Each row was made from one small tree. The marks that hang from a mark follow it in brackets, in alphabetical order. Every link used is in the known rows. Write each row's tree.
In the rows, 100 means zero.
Known rows:
vesulib(pada sabef(togedid(migodak sanosan))):  98  97 107  96 123  82 101 100 115  99  97  68  99 108 106 105  94  56 113 145 109 108 100  91 113 108  79 163  71 115
lelo(tobus(peva togedid)): 102  60 108  93 107 107  86  90  96  99 104 109  98 109 119 106 132 115 100 104 115  88 107 114 142 105 139  97  84 105
lelo(tobus(togedid(sabef sanosan))):  90  93  99  99  97 102  98  96 103 101 106  81  94  94 103 114 124  97 102 121  97  90 106 107 156 156 107 102  93 109
sanosan(togedid(migodak(paniv))): 105  92  93 106 112 104  95  90  94 104 100 114  92  88  90 102 104 100  98  88  91 102  93  79  83 124  96 105 104  90
migodak(paniv(pino) togedid(sabef(vesulib))):  87 104  95 106  91 102 104 123  94  84 116 121  97 102  87  81  83 107  91  58 123  98 115  98  82  55  70  69 102  91
sanosan(togedid(migodak sabef(vesulib))): 100 112  93 107 111  87 111 106  93 104 119  81 102  86  98 112 113  92  95  91  75 104 109  88 112 118  86 109  99  96
lelo(tobus(peva togedid(sabef sanosan))):  94  65 103  99 101  98  90  98 106  98 110  84  96  96 117 117 133 108 103 119  98  84 114 109 176 141 111 115  77 106
tobus(peva togedid(sanosan)): 112  45 105  97 104  99  83  92 101  90  91  98  97 105 120 113 126 105  98 107  87  90 101 107 134 112 118 114  78  99
vesulib(pada(zunad(migodak(togedid(sabef))))):  93 122 118  93  84  99 114 119 102 111  89  82 101  98 103  86  84 111 105 100 100  96  98 104 119 107 103 106 113  96
sanosan(togedid(migodak(paniv) sabef)):  95 111  95 110 107  97  99  97  97 107 106  96  97  79  86 109 106 100  97  93  82 101 104  75  99 131  87 111 102  92
sanosan(togedid): 122 102 103  97 101 106  91  92  99  90  83 107  96  94 103 103 121 102  96  77  92 110 103  98  95 120 117  91 107  93
zunad(pada(vesulib)): 112 138  94 100  83 104  88 107  98  96  90  98 106 101 102 107 111 104  97  94  98 121 116 105 100  97 114  91 109 108
vesulib(sabef): 113 119 103  94 104  99  93  95 109 105  88 109 102 110 108 101 115  84 109 112  91 101 109 103  93  89 111  95  93 110
zunad(migodak(paniv) pada(vesulib)): 117 146  91 101  80 106  99 116  99  96  96 119 100  97  93 103 100 122  94  97 107 113  85 106 104  72 117  89 120 101
togedid(migodak(paniv(pino)) sabef sanosan):  80 123  96 118 102  98 109  93 110 102  98  82  93  95  85 107  85  97 105 114  79 103 117  92  72 127  60 104  94  95
migodak(paniv togedid): 104  68  94 103  95 115  85 110  94  84  96 137  95  97  92  84  90 101  95  70 118  99  98  92  78  94 100  82 109  94
lelo(tobus(togedid(sabef))):  88 102 105  97  98 102  97  95  95 106 109  88 102  97 103 109 124 102  99 110 105  91 111 107 141 127 125  93  99 108
pada(vesulib zunad(migodak)): 104 139 105  95  84 111 107  82 103 113  89  98 109 104 108  99 108 134 104 109  83  96  98 113  82 109 121  63 128 105
pada(vesulib): 107 119  96 105  91 110  86  95  99  97 100  99 109 102 106 105 121 106 102  99  93 109 121 102  78 118 117  68 112 112
migodak(paniv togedid(sabef(vesulib))):  94  77  85 106  91 100  97 130  89  92 124 125 102  93  89  86  93  99  92  68 116  97 103  89 103  83  81  83 104  96
tobus(togedid): 109  82 107  96 101 103  89  87  91 100  91 103 104 106 109 106 116 100  95  97  97  96  97 105  99  95 131  89 102 100
lelo(tobus(togedid(migodak sabef sanosan))):  80  92  97 107 114  97 105  91 102 109 114  66  94  89 101 120 115  90 105 138  83  86 107 102 148 164  95 117  90 107
sanosan(togedid(migodak(paniv) sabef(vesulib))):  93 101  84 110 108  90 106 111  90 111 129 101  98  83  86 104 108  97  93  87  90 100  97  77 105 114  75 107 100  93
togedid(migodak sabef):  92 118  99 112 108  93 104  95 101 112  97  75 108  93  98 115 102  88 105 119  67 106 121  96  83 129  98 108  99 102
zunad(migodak(paniv)): 118 108  95 102  94 107 103 104 103  98  90 129  98 101  96  97  97 113  99 102 101 104  76 106  75  86 120  85 115  94
pada(vesulib(sabef(togedid)) zunad):  95 123 110  83  96 101  92  67 109 103  96  95 116 112 112  95 110 104 105 109 109  97 111 100  95  79 100  86 100 117
lelo(tobus(peva togedid(sabef(vesulib)))):  90  69  99  95 101  92  97 110  91 107 134  97 105 104 116 107 136 111  96 102 114  85 112 111 167  96 118  99  79 107
migodak(togedid(sanosan)): 113  65  95 102  99 111  91 107 106  73  84 108  91  97 103  97  97  91 100  85  96 102 105 105  96 126  93  94 102  96
zunad(migodak(togedid(sabef)) pada(vesulib)): 111 146 100  99  82 100 107 131 103  78  93  94 104  85  98 106  97 119  91  81  93 107 109 109 137  69 111  91 118  99
migodak(paniv(pino) togedid):  97  92 103 103  95 116  93 101  99  77  86 133  91 105  90  80  80 109  95  58 122 102 110 100  57  64  91  68 107  89
zunad(migodak pada(vesulib(sabef))): 124 172 102  90  90  95 106 112 112 100  88 105 103 103 107 109 112 108 102 116  92 107  97 114 131  52 119  99 106 111
lelo(tobus(peva togedid(sabef))):  92  76 109  96 102 100  90  98  98 103 112  93 103 101 117 112 135 115 100 108 105  86 117 108 163 114 129 102  82 106
pada(zunad(migodak)): 111 122 109  91  90 107 112  78 105 112  77 104 103 108 107  96  97 122 105 108  78 101  86 117  77 103 124  78 119  95
peva(tobus(togedid(sabef))): 102 105 112  98 100  97  90 101  91 125  98  71 104  99 109 114 107  85 101  99  97  91 115 105 111  96 130  97  91 109

Which tree is each row?
102 117 102 107 112  93 103  93 100 103  97  76 100  82  96 116 112  95  99  99  67 103 115  86 105 136  96 112 101  94
sanosan(togedid(migodak sabef))
 92 101 110 105 115  92  98  94  90 135 106  58 103  96 106 119  95  78 105 116  83  86 117  97 102 107 120 112  88 108
peva(tobus(togedid(migodak sabef)))
 97  64  90 107 116  98  96  85 106  83 100 100  98  98  91 106  83  82 100 114 106 108  88  90  73 115  79 127  91  98
sabef(togedid(migodak(paniv) sanosan))
115  90 103  90 112  93  95  87 119  77  86  96 101 108 108 107 106  75 106 116 105 106  99 105 106  89  94 121  81 109
vesulib(sabef(togedid(sanosan)))
 94  56  80 107 116  91 102  97  99  85 121 104 101 101  91 102  85  79  96 108 113 106  80  92  78  98  68 124  88 100
sabef(togedid(migodak(paniv) sanosan) vesulib)
115  82  97 100  96 113 101 116  99  81  89 139  94  96  93  87  84 114  94  77 113  95  79 103  88  73 114  81 119  90
zunad(migodak(paniv togedid))
103 124 106  90  87  94 119 112  95 128 103  92 102 117 108  84  95 108 106 116 106 106  79 113  96  97 109 101 111 103
sabef(vesulib(pada(zunad(migodak))))
 92 109 102  93  85  97 102 108  89 131 107  89 104 118 108  81 102  96 107 108 112 110  98 101  88 119  94 102 102 108
sabef(vesulib(pada(zunad)))
 95  66  86 104 117  92 102  96  91  91 124 113 108 106  91  97  85  85  94  97 122 108  85  91  64  70  86 115  94 100
sabef(togedid(migodak(paniv)) vesulib)
 92 116 120  79 100  92  96  87 107 115  88  85 109 119 111  86  97  82 110 121 124 106  97  98 103  84  97 127  85 113
vesulib(pada(zunad) sabef(togedid))
104  74 112  99 101  92  87  98  96 102 101  90 109 101 117 115 130 110  96 100  86  90 115 102 141  91 126 106  81  99
tobus(peva togedid(sabef))
 89 135 105 110 107  98 107  90 102 100  98  93  92  87  84 104  96 109  96  83  87 104 116  84  80 104  77  97 102  86
sanosan(togedid(migodak(paniv(pino)) sabef))
124 153 107  83  98  90 106 103 114  77  87 100 109 104 108 109 102 102  95 110 114 114  91 115 130  24 121 113  99 111
zunad(migodak pada(vesulib(sabef(togedid))))
102  69  97 104 120  95 100  81 109  76  89  80 102 101 102 114  88  76 102 119  91 112  99 101  78 120  89 129  90 100
sabef(togedid(migodak sanosan))
 92 107 104  95  84 109 111 104 101 103  93 118 100  91  91  84  81 128  97  83  96  86  87  98 101  92  95  80 121  87
pada(zunad(migodak(paniv togedid(sabef))))
108  75  96  96 102  87  98 120 101  81 111  81 102 113 106  95  99  72 100 108 130 123  91 102 105 103  87 135  84 109
sabef(togedid(sanosan) vesulib(pada))
 87  94 103 108 111  95  94  99  87 139 114  79 100  93  96 111  90  83 103 111  98  84 105  86  96 101 109 110  89 106
peva(tobus(togedid(migodak(paniv) sabef)))
101  89 103  92  89 116 106  96  99  99  87 135  95 100  95  79  77 127  98  79 107  88  75 104  84  84 104  72 124  87
pada(zunad(migodak(paniv togedid)))
107  58  88 105  95 114  87 112 102  77  94 128  88  93  92  89  91  95  99  79 109  99  93  92  91 123  82  91 103  95
migodak(paniv togedid(sanosan))
108  97 110  89  93 113 110  90 102  94  76 117  98 103 105  86  84 122 100  85  92  91  86 115  87  91 115  79 122  90
pada(zunad(migodak(togedid)))
 98  65  96 108 114 102  89  93  93 127 106  87  88  98  99 110  87  77 105 116 100  84  90  91  91 122 100 117  87 106
peva(tobus(togedid(migodak(paniv) sanosan)))
103 105 116  88  90 107 109 112 100 107  82  99  96 106 106  79  82 112 105  97 111  99  86 108 100 100 113 103 115  96
vesulib(pada(zunad(migodak(togedid))))
122 130  95  97  86 101 104 114 101  95  84 126  95 101  92 100  89 110  94  97 102 116  72 109 100  67 118 107 111  92
zunad(migodak(paniv) pada)
 98  86  92 103  96  97 102 126  93  87 115 105 105  97  99  93 100  92  93  73 100 102 114 101 105  87  91  86 103  99
migodak(togedid(sabef(vesulib)))
104 115 102  94  86 111 107  84 101 118  85 124 100 105  97  88  90 126 102 104  94  97  74 107  71  99 111  78 120  92
pada(zunad(migodak(paniv)))
 87  92  95 104 115  93 109  88  97  84 115 110 103 114  89  92  74  93  92  86 126 110  98 100  45  39  76 100  93  95
sabef(togedid(migodak(paniv(pino))) vesulib)
 86  90  77 118 102  88 108 113  98 111 130  91  99  91  88 108  98  85 102 119  81  99 100  86  95 136  59 114  93 102
togedid(migodak(paniv) sabef(vesulib) sanosan)
 71 125 102 103  97  84 115 108  90 146 121  60 109 105 101  94  94  88 110 129  85 105 111  91  97 136  74 123  97 108
togedid(migodak sabef(vesulib(pada(zunad))))
 91 105  94 114 107 105 104  84 107 100  91 100  88 103  89 102  83  96 105 110  89 104 106  98  52 117  69  99  96  95
togedid(migodak(paniv(pino)) sanosan)
 96 114 112  92  88 118 113  88 103  91  77 133  91 108  92  74  66 135  97  69 113  91  87 112  63  56  94  63 122  82
pada(zunad(migodak(paniv(pino) togedid)))
 96  69  80 109  91 100  99 132  97  85 123 115  95  89  89  92  94  93  95  78 108  96  98  89 116 114  62  95  98  96
migodak(paniv togedid(sabef(vesulib) sanosan))
 90 116 108  97 123  94 103  76 112  91  94 108 100 114  93  96  80  86 103 107 118 101 104  95  61  35  79 110  83 101
vesulib(sabef(togedid(migodak(paniv(pino)))))
